Every row comes from one small tree of marks. The marks that hang from a mark follow it in brackets, in alphabetical order. Every link used is in the known rows. Which tree was each row made from?
In the rows, zero is written as 128.
Known rows:
barif(duza(defar(kavos(bevuti) rufeta))): [142 125 129  79 183 124 156  99 124 189 130 128 148 123 139 104 108 125
 171 102 104 108  86 104 147  95 153 144 162]
bevuti(fasa): [136 114 121  91 173 123 172 128 124 182 140 161 151 179 174 126 135 127
 177 108 128 122 136 101 132 129 143 133 172]
demip(defar(duza limug)): [112 125 142  94 191 145 126 137 149 179 149 125 148 135 143 109 120 123
 182  93  81 114 105 126 157 104 145 134 154]
barif(duza): [138 113 113  62 176 115 169 141 116 149 148 162 176 173 161 115 127 122
 179  99 117 125 108 101 115 118 147 141 165]
barif(duza(defar)): [156 125 106  73 182 117 180 132  99 165 155 144 165 165 165 112 125 125
 168 114 116 114  96 112 133 115 149 136 161]
daba(barif(duza(defar))): [160 116  94  70 199 125 203 133  96 180 165 143 179 167 176 116 124 106
 156 110 124 120 114 116 120  96 153 135 170]
kavos(bevuti): [138 104 128  74 178 122 150 122 128 172 125 146 150 152 162 103 142 138
 171 117 125 127 112 103 136  99 143 134 186]
limug(defar): [119 118 137  90 166 133 163 128 138 183 138 135 139 151 145 116 124 138
 188 116 113 117 124 117 140 106 153 149 175]
kavos(bevuti(fasa)): [144 101 127  86 176 122 168 116 130 190 121 159 150 161 173 115 137 129
 168 113 132 118 127  99 134 120 145 132 185]
nipemu(daba): [142 102 116  57 180 112 152 116 135 171 154 129 160 163 153 110 135 119
 165 117 132 136 121 117 148  98 142 125 179]
limug(defar(duza(barif) rufeta)): [118 115 158 110 178 144 150 138 173 187 135 100 131 142 130 124  89 123
 214  82  92 116 104 122 161  84 159 160 174]
fasa(bevuti): [132 108 136  68 172 114 165 133 120 168 127 144 154 151 163 115 142 128
 176 103 134 131 104 104 138 103 146 138 167]
defar(duza(barif) kavos limug rufeta): [112 125 162 102 175 151 127 122 182 182 141 102 143 132 119 122  91 119
 207  64  86 113 110 109 160  73 155 149 159]
duza(barif defar(kavos)): [158 125 118  91 170 136 164 120 114 189 152 114 144 157 151 114 126 127
 188 120 119 128 122  95 152  90 155 126 180]
sopi(fasa): [127 129 119  71 164 138 159 129 122 164 150 146 142 174 157 114 144 127
 192 113 120 136 125  88 131 116 144 150 157]
duza(defar(kavos rufeta)): [125 140 129  99 178 137 145 106 129 196 140 112 127 136 140 113 121 136
 180 112 102 116 111 108 163  99 146 142 158]
rufeta(defar): [128 115 132  90 177 126 155 125 145 180 151 149 144 148 150 109 124 141
 180 115  98 130 125 114 148  99 157 143 162]
limug(defar(duza(barif) kavos rufeta)): [112 121 161 106 171 153 139 121 174 198 133  95 127 134 112 123  86 119
 219  75  90 118 112 113 162  82 160 157 169]
daba(barif(duza(defar(kavos limug)))): [145 130 113  74 186 143 188 111 121 190 166 134 175 138 149 111 109 104
 159  93 112 104 121 115 127  83 161 137 156]
demip(defar(duza kavos)): [118 122 129  86 184 149 118 128 129 186 147 123 143 148 137 109 126 116
 190  92  91 132 112 108 152 112 141 124 156]
limug(defar(duza kavos rufeta)): [100 130 160 100 173 153 127 109 167 199 130 104 122 128 110 119  93 126
 207  73  91 111 107 125 162  95 151 157 153]
daba(barif): [136 107 108  75 191 133 179 136 120 179 151 145 164 172 172 116 138 114
 166 110 127 139 139 109 122  87 147 135 183]
kavos(bevuti(fasa(sopi))): [150 112 147  75 177 107 174 125 138 202 119 158 145 148 193 116 149 126
 177 109 135 111 119 116 137 135 169 134 197]
nipemu(daba(barif(duza(defar(kavos))))): [167 110  91  45 195 125 188  97 107 193 177 120 183 152 151 111 115  85
 147 102 135 127 119 120 135  82 159 120 172]
defar(duza kavos limug): [118 128 149  84 172 152 124 113 158 177 145 120 146 139 125 113 113 123
 191  70 105 114 114 120 151  95 145 135 149]
demip(defar(limug rufeta)): [ 89 132 149 106 189 133 135 133 158 182 143 129 137 122 144 109 117 137
 179 117  70 108 112 112 157  98 147 151 157]
fasa(bevuti(kavos) sopi): [136 112 163  81 183 114 183 145 122 194 114 159 148 151 179 119 144 113
 186  94 140 108  96 127 142 128 170 134 181]
defar(kavos(bevuti) limug rufeta): [105 124 159  91 174 138 127  96 171 191 120 125 136 109 125 102 113 139
 179  94  96 105 111 106 153  79 150 150 165]

Which tree is each row?
[133 142 134  93 170 144 148 102 131 192 150 118 139 131 138 110 123 138
 172 112 110 104 122 117 158  95 150 135 155]	duza(defar(kavos limug))
[121 144 138  90 178 133 156 106 143 181 148 122 154 119 127 112  94 124
 177  91  88  93  97 114 149  95 156 152 142]	barif(duza(defar(kavos limug rufeta)))
[139 117 147 105 183 125 191 141 125 208 127 176 144 178 191 129 138 111
 185 101 132 101 128 122 135 156 168 129 184]	bevuti(fasa(sopi) kavos)
[131 119 149  88 170 150 134 125 163 175 148 112 153 145 127 118 106 116
 203  71 105 118 119 108 150  80 154 134 166]	defar(duza(barif) kavos limug)
[ 96 136 154  95 171 138 132 108 167 181 137 125 137 124 125 113 110 136
 189  91  91 109 120 106 151  89 148 153 155]	defar(kavos limug rufeta)
[153  91  95  39 197 114 191 123 122 167 171 143 197 170 165 115 121  85
 152  97 135 136 123 117 116  85 152 130 182]	nipemu(daba(barif(duza)))
[117 121 147  87 167 155 135 114 149 194 138 112 132 143 120 116 107 124
 203  80 108 118 115 123 152 104 151 144 159]	limug(defar(duza kavos))
[110 127 145  90 179 146 120 117 153 181 135 114 134 144 128 118 110 122
 199  70  96 126 105 112 156  98 140 145 152]	defar(duza kavos rufeta)
[144 133 123  79 180 124 175 127 123 168 155 138 167 144 155 110 114 128
 167 105 108  96  97 123 139 104 155 141 152]	barif(duza(defar(limug)))
[106 117 167  95 175 152 121  97 171 207 114 102 119 111 109 108  94 129
 198  75  95 109  98 126 165  87 153 155 167]	limug(defar(duza kavos(bevuti) rufeta))
[136 109 144  97 172 145 157 141 154 182 142 111 143 158 139 122 103 120
 209  90 110 121 113 121 150  90 159 146 179]	limug(defar(duza(barif)))
[139 107 156  84 174 149 129 113 167 185 131 111 151 129 127 106 107 119
 194  75 109 115 108 108 154  70 155 132 178]	defar(duza(barif) kavos(bevuti) limug)
[103 120 159  95 169 141 137  96 163 205 115 117 121 111 118 106 106 138
 190 104 100 108 113 110 153  87 157 158 175]	limug(defar(kavos(bevuti) rufeta))
[173 104  88  49 205 115 199 116 107 183 175 125 188 161 169 112 119  89
 142 110 136 125 115 128 135  83 157 125 177]	nipemu(daba(barif(duza(defar))))
[ 86 138 151 104 181 142 123 114 160 191 143 125 134 113 126 107 112 130
 185 106  66 111 118 103 159  95 150 147 153]	demip(defar(kavos limug rufeta))
[125 110 154  82 170 152 129 101 152 203 123 113 131 124 120 105 109 126
 193  83 112 113 107 123 154  93 153 141 170]	limug(defar(duza kavos(bevuti)))
[107 122 168  91 181 149 111  97 180 192 120 108 135 108 116 105 100 130
 187  66  90 104  97 121 164  78 147 149 156]	defar(duza kavos(bevuti) limug rufeta)
[135 113 157 105 180 143 147 132 184 180 156 120 150 133 130 114  93 127
 198  80  84 116 114 127 165  73 168 145 159]	rufeta(defar(duza(barif) limug))
[ 93 131 157 108 198 144 119 134 168 185 140 113 138 120 136 112 104 125
 187  87  64 108  97 127 168  96 144 149 148]	demip(defar(duza limug rufeta))
[117 113 151  84 182 144 116 105 157 189 118 112 132 127 125 108 113 126
 190  74 101 121  95 112 158  89 142 141 163]	defar(duza kavos(bevuti) rufeta)
[122 113 168  92 176 151 120  91 183 198 135 121 136 102 112  97  98 135
 182  73  86 106 107 129 170  78 162 139 151]	rufeta(defar(duza kavos(bevuti) limug))
[153 112 100  61 210 114 192 111 125 190 169 113 176 146 159 115 104  92
 147 105 118 119 105 130 146  76 155 139 172]	nipemu(daba(barif(duza(defar(rufeta)))))
[147 119 136 100 179 134 151 104 137 203 127 103 132 126 142 107 114 134
 183 117 106 120 104  96 165  73 159 136 186]	duza(barif defar(kavos(bevuti) rufeta))
[126 112 141  85 171 143 181 132 113 183 126 162 144 167 156 116 135 110
 189  98 134 122 105  92 136 120 149 145 152]	sopi(fasa(bevuti(kavos)))
